Each row was made from one walk, in order. Every step used is in the known rows, and no mark comes twice. Write each row's walk.
Known rows
fimu/kilemer: [  3   7  10   3  13 -19 -13  -4  14   2  -5  -1   0 -21  -2   3   3  -7
   6 -17  -5   5  -6 -11  13  -7   1   4  -8  -5 -14   9  -9 -31   9  -7
   9   3  -2   0  13]
dunobil/tufo/duda: [ -2  36  23  -8  30   2  12  -1  15 -17  -7  -3 -18  25  -2 -10  12  -3
 -12   2 -30  -2 -10   3  16  15   8 -15  -7 -10  -9   1 -40 -15   5 -17
  15   8  -3   7   2]
duda/tufo/dunobil/fimu/kilemer: [  6  16 -18 -18  18  -6  19 -17  33   7 -17  -6  -6  34 -11  -1  14 -16
   2 -26 -12  38 -31 -18   2  -1  -7   1  -4  -5  -6   9   4 -31  10 -22
  13   2  10  16  33]
nilu/dunobil: [ 13   8  19  -7   4  11   8  12  25   3  -1   2  -3   5  -4   8  -2  -6
  -2  24   1  -8  12   9  -1   0  15  16  -3   1  -4   5   7  -6  -2  -6
  -4  -4  -4  -1 -19]
libo/misod: [-16  -3  29  -6   7 -12  -5 -22   0   0   1  -2   2 -12   1 -11   5   6
   7  18  12  -3  12  11   2   7 -11   3   7  -4   5  -2  -5  26   2   1
  -9   3   2   2 -14]
fimu/kilemer/nilu: [ -7  15  10  16   7 -20  -3  -7 -29  -6 -11  -8  14 -31  -1  -4   8  -5
  11  -6  -6   0 -11  -2  10 -13  -4   6 -17  -7 -13  18  -2 -52  33 -10
  -4   4  22   5   9]
nilu/duda/tufo/dunobil/fimu/kilemer: [  6  27 -20 -17  27 -12  17 -17  44  11 -24  -3  -6  46 -16  -2  23 -19
  -1 -39 -39  -8 -35 -34   5  -8 -24  10   2  -8 -11  16  -3 -13  20 -33
  22   2  -3  20  24]
nerif/nilu/duda/tufo/dunobil/fimu: [  1  27 -23 -14  -2   2  32 -27  32  15 -26 -14  -7  60 -22 -16  17   0
   4   1 -56 -12 -49 -23 -15   4 -36  12   0  -6  12  15  -1  31   6 -11
  14  -2   0  30  13]
fetan/nilu/kilemer/fimu/dunobil: [ -4  -8   2  -8  21  -2  -8 -22 -34  30  -8  11   1  17  15 -27  -9 -15
 -21 -11  21  17 -22  -6 -46   8  10   5 -13 -10  30  18  10 -54   4 -10
 -14  -7  25   2 -11]
nilu/nerif: [ -1 -18  -8  -1  -1  10   6   8   3   5   1  -3 -13   3   8 -12   6   3
 -22 -33   9 -28  -2 -18  -2 -11 -10  -6   6   7   2   3  -3  -8   5  -6
   2  -9   0  -3 -15]
tutip/nilu/kilemer/fimu/dunobil/tufo: [-10   4  19  -4  49  -2   8 -13 -26  36 -23   2  -6  58  20 -35   5 -12
 -18  40  -7 -12 -31  -9 -32  10  41 -12   5 -26  36   6  -8 -83  -2 -25
  -3   2   1  11 -27]
nerif/nilu/misod/libo: [ -1 -20  34  -1   3   1  -2 -25 -31  23 -18 -30   0   5   9 -23   1  19
 -11  13 -22  16  -5  -3  10   6  -7   5 -27  14  15  -9 -18  -5   3  15
  -5   4  25   5 -20]
kilemer/nilu: [ -8  11   3  14  -6  -1   7  -4 -35  -7  -6  -7  13  -8   1  -3   4   1
   5   7  -1  -6  -5   8  -2  -7  -5   2  -7   1   2   9   4 -20  24  -2
 -13   2  19   5   0]
dunobil/fimu/kilemer: [  7 -11   5  -7   2 -16   5  -8  14 -11 -11   3  -3   7 -12  -2   9 -12
  12 -22  12  27 -17 -13  -1  -4  -5  -6  -9  -7   2  17 -11 -32  12 -13
  12   4   3   5  19]
nerif/nilu: [ -2   3   1   7 -12  -2   2 -14  -1   7  -3 -13   1  -4  -8 -15  -1  11
  10  29 -18   2 -22   3  -8   5 -14   6 -13  -3   7   8  -5  16  -4  16
   0   0   7   9   6]
fimu/dunobil/nilu: [ 10   4 -17  13   5  -4  20 -18  20  -4  -7  -4  11  35   0 -12  -9 -10
  -7  50 -11   1  -7   0 -22  -6   0   1  -1   7  24  -1  13 -20  13   9
  -1   3   2   9   3]
nerif/nilu/duda: [ -2  15   3   5  -1  -9  -1 -14   3  10 -12  -8  -2   6 -16 -16   7   7
   7  10 -49 -40 -25 -10  -6  -4 -27  16  -9  -9   3  14 -10  30   8   4
   7   1  -6  12  -4]
fimu/dunobil/nilu/duda: [ 13  15 -16  10  14  -7  18 -15  32  -2 -15   0  13  42  -5 -14   1 -15
  -8  32 -37 -42 -11 -13 -19 -15 -15  10   3   3  20   7   5 -10  23  -3
   8   3 -10  11  -3]
fetan/nilu/duda/tufo/dunobil: [  5  34 -40 -22  28   0  18 -34  31  14 -16   7   5  36   4  -4   8 -15
 -14 -62 -45 -18 -19 -27 -24 -12  -5  15   0  -4  -9   4  12   4   0 -22
  -4  -3  -3  14  -7]
fimu/dunobil/tufo/duda: [ -2  30  33  -2  44  -5  12  -2  28 -15 -15   1 -18  48   7 -17   8 -16
 -21  30 -29  -9 -12   5   6   8  14  -2   1 -13   4  -3 -35 -25   9  -7
   9   7   6   8 -10]
nerif/nilu/duda/tufo: [ -5  44 -13  -3   1  -9   7 -21  -5  29  -8  -4   5   1 -17 -29   8   0
   2 -27 -76 -40 -36 -19   1  -5 -29  13 -13  -8  -4  13  -2  32  12  -1
  14   4  -4  17   4]
dunobil/tufo/duda/nilu: [-11  23   9 -14   8  -2  13  -8  41 -21 -16   3 -27  35 -12 -15   2   4
  -4  -6 -43  -5 -11   3   6  15   0 -11 -14  10  -1   4 -36 -16   8  -9
  14  12  19   3  10]
fetan/nilu/duda/tufo/dunobil/fimu: [  9  18 -38 -31  14   4  35 -37  38   2 -24   9   3  60  -7  -3  12 -20
  -7 -58 -33   1 -30 -30 -36  -8  -7   3  -1  -8   6  13   8  -1   4 -30
   3  -6   1  19   0]
fetan/nilu: [  5  -7 -17 -14   6  -2   4 -23   6  -7  -2  10  11  -3  12   0  -9  -9
   0 -37   5  14  -3  -4 -29  -5  13  -3 -10  -5   5   7   3 -17  -6  -2
 -12  -3   5  -1 -15]
tutip/nilu/duda/tufo/dunobil: [  1  17 -27  -9  42   4  19 -22  42  17 -23  -8   6  50   3 -17  12 -10
 -13 -20 -59 -49 -19 -32 -15 -19  -4  15  18 -18  -9   4  14   0   5 -28
   9   0 -16  16  -3]
tufo/duda: [  3  14  14   3  16   3  -1   3  28 -19  -1  -6 -13   1  -9 -14   5   0
 -12  -8 -21 -10   1   0  10   9 -14   3  -7  -3 -15  12 -22   7  13  -5
  12   2   3   0  18]
misod/libo: [  3 -34  11   1  10   6   2 -11 -29   5  -5 -15   1   1  10 -10   1   3
 -14 -37 -12  11   4   1  -5   4  15  -2 -15   5   3  -9  -2  -2   9  -3
  -4  -6  16   0  -5]
kilemer/fimu/dunobil/tufo/duda: [ -1  25  29  -1  59   4   1  -1   4 -12 -20  -7 -14  64   6 -27  14 -12
 -21   8 -17  -5 -28  11 -12  25  13  -9  -7 -10  10   1 -36 -36  24 -12
   6   3  10  11  10]
duda/tufo: [ -5  24 -20  -7   1  -1   6  -9 -14  19   5   7   3  -3   0 -14   2  -4
  -5 -32 -30   8 -10  -7   5  -3   3  -4  -3  -1  -6  -2  12   1   4  -6
   8   4   2   5   5]
fimu/dunobil/tufo/duda/nilu: [ -8  19  24  -9  20  -8  17 -11  43 -19 -22   6 -25  57   0 -19  -2 -10
 -16  16 -46 -10 -13   4   0   8   8   1  -3   5  11  -2 -30 -27  12   0
   9  11  25   6   4]
dunobil/nilu: [  7   9 -27   7  -4   5  16 -17  15  -8  -2  -8  13  11  -7  -4  -7   3
   6  27 -12   4  -5  -4 -12   0  -2 -12 -11   9  10   4   4 -17   7  -3
   3   4  -2   6  11]
tufo/dunobil: [  4   2  -8  -3  12   8   8  -3  25   0  -9 -16  -8  33   2  14   3   5
  -4  27   5   5   0  -1  -5   5  -4  11  12   3   0  -5   8  -2 -11  -3
  -6  -3  -2   6   2]
fetan/nilu/tutip: [ -5 -27   9  -2  10  -6   8 -12  -1  -6   5  18  18  -1  19  13 -12 -10
  11 -53   6  39   9   4 -25 -16  19 -13   7   0  -4   5  12  -5 -20  -3
  -6   0   7 -11  -6]
tufo/dunobil/nilu: [  9   9 -35   3   4  11  27 -18  40  -8 -10 -23   6  46  -7  12  -3   5
   0  58  -1  13  -7  -4 -18   4 -12   0   0  11  10  -2  10 -14  -3  -4
  -3   0  -5  12  15]

Which walk is each row?
[-13  17  26  -7  29  -3   2   0 -43  39 -15   5 -15  50  15 -19   9  -7
 -18  45   5   7 -30  -1 -11  22  26  -7  -2 -12  32  -1 -16 -62   0 -19
  -2   2  14   9 -18]
nilu/kilemer/fimu/dunobil/tufo
[ -8  12  14  -5  36   0   3  -9  23 -14 -29  -1 -18  72  -6 -28   5  -7
 -15  -7 -29  -6 -28  12 -19  25   4  -6 -11   7  17   2 -28 -41  29  -3
   5   9  29   7  19]
kilemer/fimu/dunobil/tufo/duda/nilu
[-16  -4  12  -4  -2  12 -10  -6   4  10 -10  -2 -27  10 -23 -33  -2  13
 -15 -15 -17  -3 -19  -4  -4  27 -25   0 -22  14   2  26 -18 -23  24 -10
   9   7  31  -2  33]
tufo/duda/nilu/kilemer/fimu
[ 17  -9  20 -16  -5  14  24   7  28  -9  -9   6  -7  29 -13   5   4 -10
   4  21  11  11   2   8 -13   4  12   6   1  -1  12  13   4  -9   6 -10
  -2  -7  -3   5 -11]
nilu/dunobil/fimu
[ 25 -11  12 -25  14  -5  15 -18  50 -14 -16  14   7   8  -5   3  -2 -26
   9 -35  17  33  -9  -7 -31  -8  24   4 -23  -9   3  30  -3 -55   7 -23
  -3  -6   9   4 -11]
fetan/nilu/dunobil/fimu/kilemer
[-20  28  33 -15   9 -10  19 -10  24  11 -15  10 -41  42  -3 -24  -3  -4
 -23  38 -40  -3 -16  -3  12  14   3   6 -10   4  16   9 -30 -39   2 -11
  13  14  31   3  -7]
fimu/dunobil/tufo/duda/nilu/kilemer
[  0  10   5   2  21 -15  18 -12  11 -15 -36 -16   2  38 -17   4  26 -11
   9   7  -9 -16 -25 -18  -5 -12 -28  15  -1 -12  -2  25  -6 -42  41 -30
   3  -1  11  20  16]
tufo/dunobil/fimu/kilemer/nilu/duda
[-20   3  42  -4  13  -5  20   1  30 -21 -11  10 -19  40  -5   3  -3   3
   8 -24 -41  21   0  11  15   3   3 -19   6  12  -9   0 -28  -5  -5  -6
  20  16  20  -7  19]
dunobil/tufo/duda/nilu/tutip
[  1  10 -24 -19   5  10  32 -12  22   5 -13  -6  -8  57 -10   1  10  -7
  -3  -6  -7  30 -25 -11 -11   6  -9  -4   7   1   6   0  15   0   1 -15
   7  -3   8  16  20]
duda/tufo/dunobil/fimu
[  9  -9  25 -20  -8  15  27   0  78 -33 -18   6 -26  45 -31 -12  -2  -3
  -3  -2 -19   3   0   7 -10  12 -11   8 -11  15   4  25 -13   0  20  -7
   7   1  20   2  19]
tufo/duda/nilu/dunobil/fimu
[-22   5  13 -15   8  -4   5  -9 -25  32 -21  11 -22  56   1 -20  -3  -4
 -12  26  -8   5 -30  -1 -18  21  19  -4  -8   7  38   3  -8 -64   4 -11
  -4   7  33   5  -9]
duda/nilu/kilemer/fimu/dunobil/tufo
[ -6   1   8   8   0 -18  13 -10 -18 -17 -17  -5  12  -2 -10  -7  14 -10
  19  -8   8  22 -18  -4   0  -9  -7  -5 -13  -8   4  26  -7 -54  37 -17
  -1   1  25  10  21]
dunobil/fimu/kilemer/nilu
[  1  60  48   1  50  -8  13   6  24 -18 -20  -9  -6   1  -7  -8  21 -12
  -4  22 -36  -7  -8   9  20   3  16   5 -27 -15 -25  23 -37 -69  35 -34
   6  10  14  11  -5]
fimu/kilemer/nilu/dunobil/tufo/duda
[ -8  -4  17   4  18   1 -10  -2 -39  35  -7   0 -10  23   6 -25   0  -6
 -22  25  15   2 -18  -1 -16  15   1   7  -2  -4  25  12   4 -39  10  -6
  -4  -3  14   2   2]
nilu/kilemer/fimu/dunobil
[  8   6   2   5  26   1   0 -16   0   8 -23 -15  21  54   5 -18  -1   0
 -16  59   5   7  -8  -1 -14   4  -8  -5  -5  19  35  -5   2 -55  28   5
  -5   8   9   7  -1]
kilemer/fimu/dunobil/nilu/misod
[ -4  12  28  -2   8 -22   5 -11 -21  -9 -25  -8  10   2  -4  -1  17  -5
   8  15  14  29  -5  -9  24 -14 -15  -2 -10   3   7  15 -19 -71  35 -14
  -2  12  24   6   3]
dunobil/fimu/kilemer/nilu/misod
[ -7  18   3  12   4  -7   5  -5 -33  -5 -15   1  11   2  -5  -8  15  -2
   1 -11 -28 -47  -8  -8  -1 -15 -18  10   1  -9  -3  15  -1  -8  35 -16
  -3   1   3   8  -7]
kilemer/nilu/duda
[  8  33  29 -16  22   8  20  12  15   5  -8   2  -8  32   5  16   6  -7
  -2  43  -9  -3   3  12   2   9  39  -2  -5  -7   3  -5 -14 -30 -14 -19
  -2   2  -6   5 -39]
nilu/dunobil/tufo
[ 12 -25  13   7  36   9   2 -31 -29  14 -29 -28  21  57  14 -29  -1   1
 -28  22   0  17  -5  -1 -20  10  10  -8 -21  25  38 -12   0 -51  35   3
 -13   4  25   7  -1]
kilemer/fimu/dunobil/nilu/misod/libo
[ -9 -18   3   2  26   7  -6  -9 -28  31 -12  -6  -1  10   5 -32   1   3
  -9  -2   4 -13 -18 -14 -29   8  12  -5  -3 -18  17  19   6 -49   2 -21
  -4  -2  -1   5   1]
tutip/nilu/kilemer/fimu
[-10  49  -8   9  22 -24   0 -13 -28  17 -13   3  17 -23  -8 -22  20 -14
   1 -55 -63 -37 -25 -25  20 -24 -18  12 -16 -11 -22  22  -4 -37  48 -30
  12   9  12  14  12]
fimu/kilemer/nilu/duda/tufo
[  1 -10  10   9  30   1 -12  -1 -18   6 -14  -1   7  36   6 -17   1 -10
 -13   3  14  -4 -17   7 -25   9   2   6   2  -1  19   1   8 -23  21   6
  -9  -5  12   5  12]
kilemer/fimu/dunobil
[  4  -4  10 -13 -16  11  11   6  42  -1  -9   7 -10  16 -13   3 -12  -1
   4   8 -11  -9  12   9  -8   1   7  18  -6  19   3   6  14  -8   4   2
  -7   0  18  -4 -10]
duda/nilu/dunobil
[ 13  25  15 -29  26   5  23 -12  22  -1 -11  16   2  28  13  15  -2 -19
  -1  -1  -5  12  -2   6 -32   2  51  -5 -17 -12   6   2 -12 -42 -19 -23
 -11  -2  -3   4 -53]
fetan/nilu/dunobil/tufo
[  6   4  19 -10  -1  16  10   5  75 -19 -11   2 -24  18 -20  -7  -7   3
 -10   4 -33 -17  12   9   1   7 -12  21 -16  17 -13  15 -10   4  17  -2
   3   3  19  -4  13]
tufo/duda/nilu/dunobil
[-14 -18  35  17   7 -23  16   2 -29 -18 -13   5  20   2   0   4  10 -13
  27 -31   9  45  -9   6   2 -20  -6 -14   4  -5  -3  24   2 -47  23 -15
   6   7  23   0  27]
dunobil/fimu/kilemer/nilu/tutip
[  0  40 -23 -11  21   3  14  -8  28  21 -14  -4  -6  40  -6  -1  15  -7
 -13 -19 -48 -30 -16 -23   5  -5 -20  16   9  -2 -12  -2   7  19   7 -19
  10   1 -11  15   2]
nilu/duda/tufo/dunobil
[-12  32  42  -3  48   0   1  -2 -17  18 -14  -3 -28  49   4 -35  13  -8
 -30  36 -15  -2 -29   0  -4  30   9  -7  -9 -17  15  12 -34 -54  14 -23
  10   7  16  10   0]
nilu/kilemer/fimu/dunobil/tufo/duda
[  2 -13  -4  11  10  10  31  -6  33 -10  -7 -14  15  49  -1  26  -7   7
  10  41  -3  36   8   7 -12  -9  -7 -10  19  14   4  -3  22  -4 -15  -2
   1   4  -5   3  20]
tufo/dunobil/nilu/tutip
[ -1  27 -27 -11  15  10  15  -9  20  18  -5  -9  -2  31   0   3   5  -2
 -10  -5 -23  11 -13  -6   2   1  -7   8   5   2  -8  -7  17   5  -5  -9
   1   0   8  12   8]
duda/tufo/dunobil
[ -6   0  -9 -16 -10  -3   3 -25 -15  22   3  16  -6 -18   9  -5 -10  -4
  -8  -8   8  20  -4 -15 -18  -2  12   0 -15  -7   9  17   3 -32 -19 -15
  -8  -1  11  -2 -23]
fetan/nilu/kilemer
[ -5  10  22  -2  -2  -6  -5 -15  -8  15 -11 -20   2   2  -2  -5   0  17
   1  53 -14  12  -4  -3  15   2 -21   6 -10   7  13   0 -16  -1  -4  18
  -3   9  10   5 -16]
nerif/nilu/misod
[ -9  15   7 -19  35  -6   5 -27 -39  29 -16  14  -3  44  22 -18  -1 -17
 -17   8  10  19 -31  -4 -43  15  43 -12 -15 -16  36   7 -13 -78  -6 -23
 -12  -1  18   8 -31]
fetan/nilu/kilemer/fimu/dunobil/tufo
[-12   2   6  -2   5   7 -12   1 -42  31  -3  -2 -10   2  -3 -19   4   7
  -8   6  14   7 -17  -6  -9  21   1  -3  -9  -2  13  15  -2 -30   4 -15
  -2  -2   9   1  10]
nilu/kilemer/fimu
[-16  24  27  -2  22  -7   3 -15 -48  46 -17  -9 -16  44   3 -33   4   2
  -9  71 -14   7 -53   1 -21  26  11  -3 -15 -16  41  10 -21 -47  -3  -2
  -1   3  18  18 -15]
nerif/nilu/kilemer/fimu/dunobil/tufo
[ -9   7  24 -10  -3  -1  -4  -7  48 -15 -17  -7 -22  16 -12 -14  -2  13
 -14   9 -28  -1  13  -5  30   0 -33   8  -7  28  -5   4 -28 -10  18   7
   8  17  24  -7   9]
tufo/duda/nilu/misod
[  2  34 -35 -20  13  -8   8 -33   6  15  -8  21  15   5   5 -15   3 -17
  -7 -89 -52 -23 -18 -25 -20 -17   1   3 -11  -7  -8  12   5   1  10 -21
   6   1  -6   7 -11]
fetan/nilu/duda/tufo
[ 11 -22   8 -21 -27  11  27   1  53 -14 -18  11 -14  41 -25   1  -7  -4
  12   9   1  13   0   8 -21   4   5   7  -4  20  19  13   9 -13  10  -3
  -5  -3  19   1  -3]
duda/nilu/dunobil/fimu
[ -6  37 -43  -7  12  22  22 -25 -12  43  -7 -18   5  43 -12 -16   3   8
 -13  28 -17  21 -36 -17 -18  22 -14  -8 -15  10  18   9  19 -42   4 -25
   2   2  10  19  31]
duda/tufo/dunobil/nilu/kilemer/fimu
[ 15  -4  21 -10 -14   9  27  -6  28  -2 -13  -6  -7  29 -21  -5   2  -1
  13  49  -7  13 -22   8 -24  10  -1  11 -12  -3  19  21  -2   7   1   4
  -2  -7   6  14  -7]
nerif/nilu/dunobil/fimu
[-17   3   6   4  -7   3 -11  -9 -45  41  -4 -14  -6  -4 -12 -30   2  19
   2  31  -5   7 -38  -4 -19  27 -17   3 -23  -6  20  22  -5 -18  -1   0
  -2  -2  14  10  10]
nerif/nilu/kilemer/fimu
[  8  34 -35   6  35   0  13 -23   0  20 -19   2  26  57  -9 -36   7 -18
 -16 -18 -52 -36 -36 -16 -30  -4 -19  -1  -8   4  21   7  12 -20  44 -13
   9   2  -1  20  21]
kilemer/fimu/dunobil/nilu/duda/tufo
[ 16  39  24 -26  44  10  22 -12  51 -19 -12   9  -9  29   6  -4   2 -15
 -15 -13 -24   4  -1   4 -20  11  35  -4 -21 -12  -9  13 -32 -34  -3 -27
  -1   0  -3   5 -34]
fetan/nilu/dunobil/tufo/duda
[  8  11 -18 -10  22  16  29 -41   1  23 -19 -34  12  51   8  -7   1  11
 -28  16 -35  33   0 -14  11   1   0  -6 -20  33  10 -21   6 -25   8 -12
  -1   8  15  14  -1]
duda/tufo/dunobil/nilu/misod/libo
[  2  46  41  -1  32 -11  15   4  -6   1 -19  -4   6   3   1  10  14 -12
  10  23 -14  -1  -7   8   9  -4  33   6 -22 -14  -9  11 -18 -77  20 -30
  -3   6  12  10 -26]
fimu/kilemer/nilu/dunobil/tufo
[  6  41 -29 -12  13  11  26 -27  28  18 -13 -22  11  50  -1   4   2   7
 -14  53 -29  24  -1 -16  14  -3 -14  -2   0  25   7 -13   8 -29   1  -9
   3  14   1  13   1]
duda/tufo/dunobil/nilu/misod
[ 17   1  29  -6   0  -7  13  -7  41   3 -17  -9  -3   8 -22  -4   4  -9
  19  27  -7  18 -27   2 -13   4  -7  14 -24  -9   7  31 -11 -25  10  -4
   7  -2   7  14   5]
nerif/nilu/dunobil/fimu/kilemer
[-15 -22  32   6  -3   0   8   2  37 -25  -4   9 -12  17 -11  -3 -11   4
   4 -46 -35  15  12  11   8  -3 -19  -4   5  20 -16  11  -3  16   7   5
  14  12  24 -13  38]
tufo/duda/nilu/tutip
[  3 -11  -1   2  28  -3   3 -10  27   0 -19  -1  12  18   2 -15   8  -9
  -1 -21 -34 -60  -4 -22 -17 -21   1   9  14 -19  -3  12   0  -2   8 -18
   7   0 -20   6 -16]
tutip/nilu/duda
[-11   8   3 -16   5   7  19  -2  47 -17 -14  -1 -36  40  -2 -22   8   7
 -26 -40 -33 -32 -15 -15   5   4 -13 -16  -9  18   0   5 -37 -24  12 -17
  16   3  18   0  -6]
dunobil/tufo/duda/nilu/nerif
[-20  -6  49   1  27 -12  20   2  34 -19 -17  14 -17  62   4  -5  -7 -10
  -6  -6 -43  16  -2  16   8  -2   9  -8  14  10   3  -3 -20 -13   1   2
  15  15  24  -5  10]
fimu/dunobil/tufo/duda/nilu/tutip
